Each row was made from one small tree. Brackets hold a mark, then the marks that hang from it, in alphabetical order. Every link used is in the known rows. Write each row's tree.
In the rows, zero is written as 128.
Known rows
[G [N Y] S V Z]: [148 112 164 143 131 115 104 122 101 184  75 122 133 128 174  97 213 117
 121 111 154 120 125 125 124  69  91  99]
[J C E [S [G N] Z] V]: [171 100 104 119 145 145 132  58 136 153  50 103 139  86  91 101 108 116
 133 124 153 188  93 133 142 133 149 100]
[G [N Y] [Z [S [V [J E]]]]]: [171 172 151 132  99 131 167 190  95 156 102 126 129  98 163  98 166 155
 120 117 163 131 113 129 122  54 110  83]
[S [G V] Z]: [143  66 130 129 143 117 140 116 130  88 110 121 122  99 133 126 123 112
 126 151 141 120 124  99 141 141 131 105]
[V J [S G Z]]: [132 125 119 118 163 134 199  77 107  65 112 131 120  84 112 105  86 127
 107 120 126 128 115  99 154 136 124 103]
[S [G N] [V J] Z]: [150  70 121 119 124 130 182  87 117  90 105 132 120  82 120 100 123 131
 117 128 130 110 119  95 152  96 125  97]
[E [J S V]]: [149 160  89 131 131 135 106 109 130 131 103 120 132 120 118 105  87 134
 150  97 118 157 117 152 127 159 150 134]
[E [J C]]: [140 112 107 121 129 140  93 103 130 169 107 122 131 131 125 108  98 131
 154 129 119 156 136 140 151 155 150 149]
[Y N]: [134 102 127 120 111 124 127 152 148 149 103 133 137 126 119 139 146 122
 138 131 129 123 132 126 141 114 139 132]
[J C E [V S]]: [152 155 121 106 185 148 103  65 122 165  83 113 141 118  91 107 108 113
 138 117 130 175 120 132 132 130 155 116]
[V J [S [G Z]]]: [135 110 141 128 157 137 191 107  80 105 109 131 126  98 114  93 131 137
 110 109 160 115 110 110 135 102 116 108]
[C [J E S]]: [151 147 137 119  71 133 135 160 140 100 107 114 140 117 101 101 105 143
 119 152 136 165 111 155 113 166 146 116]
[V J]: [121 151 119 128 121 135 152 107 114 109 125 137 121 117 131 119 116 149
 122 118 121 107 127 122 130 112 112 124]
[G N [S Z] [V [J C]]]: [137  73 122 116 139 129 133   4 117 142  63 131 122 107 152  89 139 125
 123 129 123 123 122 103 140 109 102 105]
[G V Z]: [142  82 158 136 128 114 132 129 108 145 108 127 130 128 153 112 153 133
 131 137 158 103 129 118 110 112 118 112]
[C [J [S G V Z]]]: [160  80 115 121  97 133 141 102 146  38 115 118 118  89  97 100 108 116
 123 155 140 157 104 118 137 184 156 111]
[V [J C E] [S [G N Z]]]: [159  84 157 113 145 146 187  96  82 173  64 119 145  91 100  72 143 138
 113 120 170 142 107 120 141  73 124  97]
[C [J E [S [G N V]]]]: [175  73 164 123  60 125 150 171 127 103  85 106 154  92  93  88 157 130
 116 149 172 139 106 132 117 113 140  97]
[V J [S [G [N Y] Z]]]: [149 154 160 141 144 139 191 119  75 141  90 126 135  87 129  90 166 136
 103  79 166 112 113 113 147  51  95  95]
[J C S]: [141 114 112 127 117 147 121  70 142 136 106 122 120 120 120 115 136 120
 139 120 148 158 114 134 111 148 135 136]
[J [S V]]: [149  97 121 124 107 133 136 115 145  97 130 129 115 116 128 110 147 116
 134 128 134 140 121 124  99 138 143 118]
[S V [Z [G [N Y]]]]: [162 134 136 136 118 125 130  79 140 155 109 122 104 113 151 103 115 113
 122 106  93 141 137 110 142  83 138 103]
[V [J C E] [S G]]: [146 117 127 107 158 155 157  96 107 121  93 120 130  94  86  95 121 125
 121 130 145 156 115 115 143 115 139 111]
[C [J E [S Z] V]]: [157 177 109 118 114 130 122  94 143  92  81 109 138 105 100 104  60 142
 124 144 118 178 102 150 132 190 152 106]
[S [G Z] [V J]]: [144  74 130 130 136 136 152 117  97 101 117 133 113 103 119  99 151 138
 125 131 153 105 113 108 133  97 124 109]
[J C E [S [Z [G N]]] V]: [172 128 108 123 132 141 124  11 143 188  55 105 120 109 110  86  67 124
 135 109 111 190 104 139 123 120 158 108]
[Z S]: [136 147 118 131 122 127 143 159 122 112 146 129 128 119 140 137 131 132
 131 124 152 139 114 129 122 128 126 126]

Write each row's tree
[166  88 138 120  86 122 148 147 141  59  88 106 134  89 106  98 101 128
 116 176 151 157 106 126 127 179 149  95]
[C [J E [S [G V] Z]]]
[146 175 112 131 109 139 103  80 131  91 106 117 136 116  92 111 107 136
 131 109 137 147 102 147 123 159 138 129]
[C [J S V]]
[161 121 118 120  93 143 179  25 133 163  66 118 110 100 126  72  66 146
 118 117 109 167 110 130 119 108 137 104]
[V [J C E [S [Z [G N]]]]]
[138 118 126 133 123 120 160  44 122 104 112 131  96 112 151 101  68 140
 120 123  93 103 133  99 125 112 123 108]
[S [Z [G [V J]]]]
[172  38 148 139  91 117 162 158 102 152  82 116 144 100 139  74 153 134
 135 117 178 124 113 130 120 106 131 110]
[E [J [S [G N V Z]]]]
[156 117  88 114 202 144 108  39 119 133  79 112 134  96  93  99  59 107
 149 111 121 182 118 119 180 175 166 127]
[E [J C [V [S G Z]]]]
[150 148 101 114 184 146  90  49 116 164  93 119 139 120 102 100  83 118
 154  95 116 166 130 134 152 151 160 140]
[E [J C [V S]]]
[164  93 155 143 126 130 127 155 106 157 100 119 128 103 133 106 198 116
 126 113 167 124 119 116 143  63 121 101]
[S [G [N Y] Z] V]
[168  85 137 120 106 139 159 138 103 137  89 117 139  82 121 104 163 140
 131 133 186 127 105 110 131  67 120  97]
[Z [S [G N [V [J C E]]]]]
[148 170 146 148 110 131 121 109 123 183 112 120 117 126 140 112 136 124
 120  83 111 132 132 129 135  60 121 119]
[Z [G [N Y]]]
[138 104 125 119 169 128 174  99 122  85 116 123 127  95 112 114  97 105
 114 132 132 150 117 104 151 152 140 108]
[V [S G Z]]
[158 118 113 115 118 139 161 189 113  77 135 125 119  89 115 114 140 136
 127 148 157 141 107 115 128 103 141  99]
[Z [S G [V [J E]]]]
[160 116 109 118 175 126 156  85 108 135  83 115 150  87 100  90  70 117
 130  98 120 155 119 120 176 132 152 111]
[E [J [V [S [G N] Z]]]]
[146 115 126 132  87 139 134 134 131  66 120 116 133 103  87 109 131 128
 121 134 158 148 100 137 131 159 140 127]
[C [J [S G]]]
[150 105 110 102 134 142 134  68 138 122  90 127 112 103 126 101  88 137
 132 161 107 152 130 113 139 144 146 104]
[S [V [J C E]] Z]
[160 138 158 135 105 132 150 175 105 137  83 117 136  87 131 107 175 138
 114 118 152 106 125 113 139  49 105  86]
[S [G [N Y] [V [J E]]]]
[149  89 138 141  95 136 201 111  92 126  90 128 130  91 123  85 156 150
 113 100 177 113  95 127 118  80 104 104]
[V [J [S [G N Z]]]]
[136 163 139 108 138 135 183 130 107 112 111 129 134 108 117  98 101 141
 109 126 118 136 128 125 124 113 129 104]
[V [J E] S]
[138 161 112 118 192 127 143  44 123 110 102 125 130 107 117 117  74 114
 124 107 112 150 121 114 142 152 141 111]
[J [V [S Z]]]
[151 136 140 128 167 135 122  88  89 104  97 114 146 105  75  96 117 125
 121 111 163 142  99 128 152 136 141 115]
[C [J [V [S [G Z]]]]]
[159  98 162 105 127 137 173  73 106 161  74 124 145  97 121  81 140 134
 118 120 145 121 132 108 118  71 123  95]
[G N [V [J C E] S]]
[170 105 135 133 131 132 148 137 104 165  64 107 148  99 101  91 149 133
 126 112 176 159  88 146 120  92 135  95]
[J E [S [G N Z]] V]
[135 156 124 132 140 123 118  97 129 154  84 123 126 117 162 113 149 113
 114 115 111 156 123 127 155 114 104 105]
[G [N Y] [S Z]]
[156  38 168 138 121 114 152 138  96 154  93 121 143 106 133 102 184 126
 124 127 184  98 116 110 127  72 114 101]
[S [G N V Z]]
[158 129 110 108 117 148 135 123 124 120 119 127 117 105 126 111 129 140
 140 146 147 152 116 121 122 115 143 112]
[Z [S [V [J C E]]]]
[148 148 110 116 165 146  74  83 131 176  81 112 136 126  98 121 113 125
 147 131 128 167 118 141 137 132 150 125]
[J C E V]
[155 116 118 130 118 128 128 117 130 115 157 127 101 124 133 117 118 118
 138 121 123 143 118 116 112 105 153 123]
[Z G [S V]]
[150 136 104 122 183 137 118 115 105 122 108 117 142 105  88 103  93 113
 141  97 126 154 120 127 159 139 158 128]
[E [J [V [S G]]]]
[154 140 152 136 153 153 164  70  80 166  73 122 132  88 122  87 171 130
 115  80 174 128 111 111 153  58 102 106]
[V [J C] [S [G [N Y] Z]]]
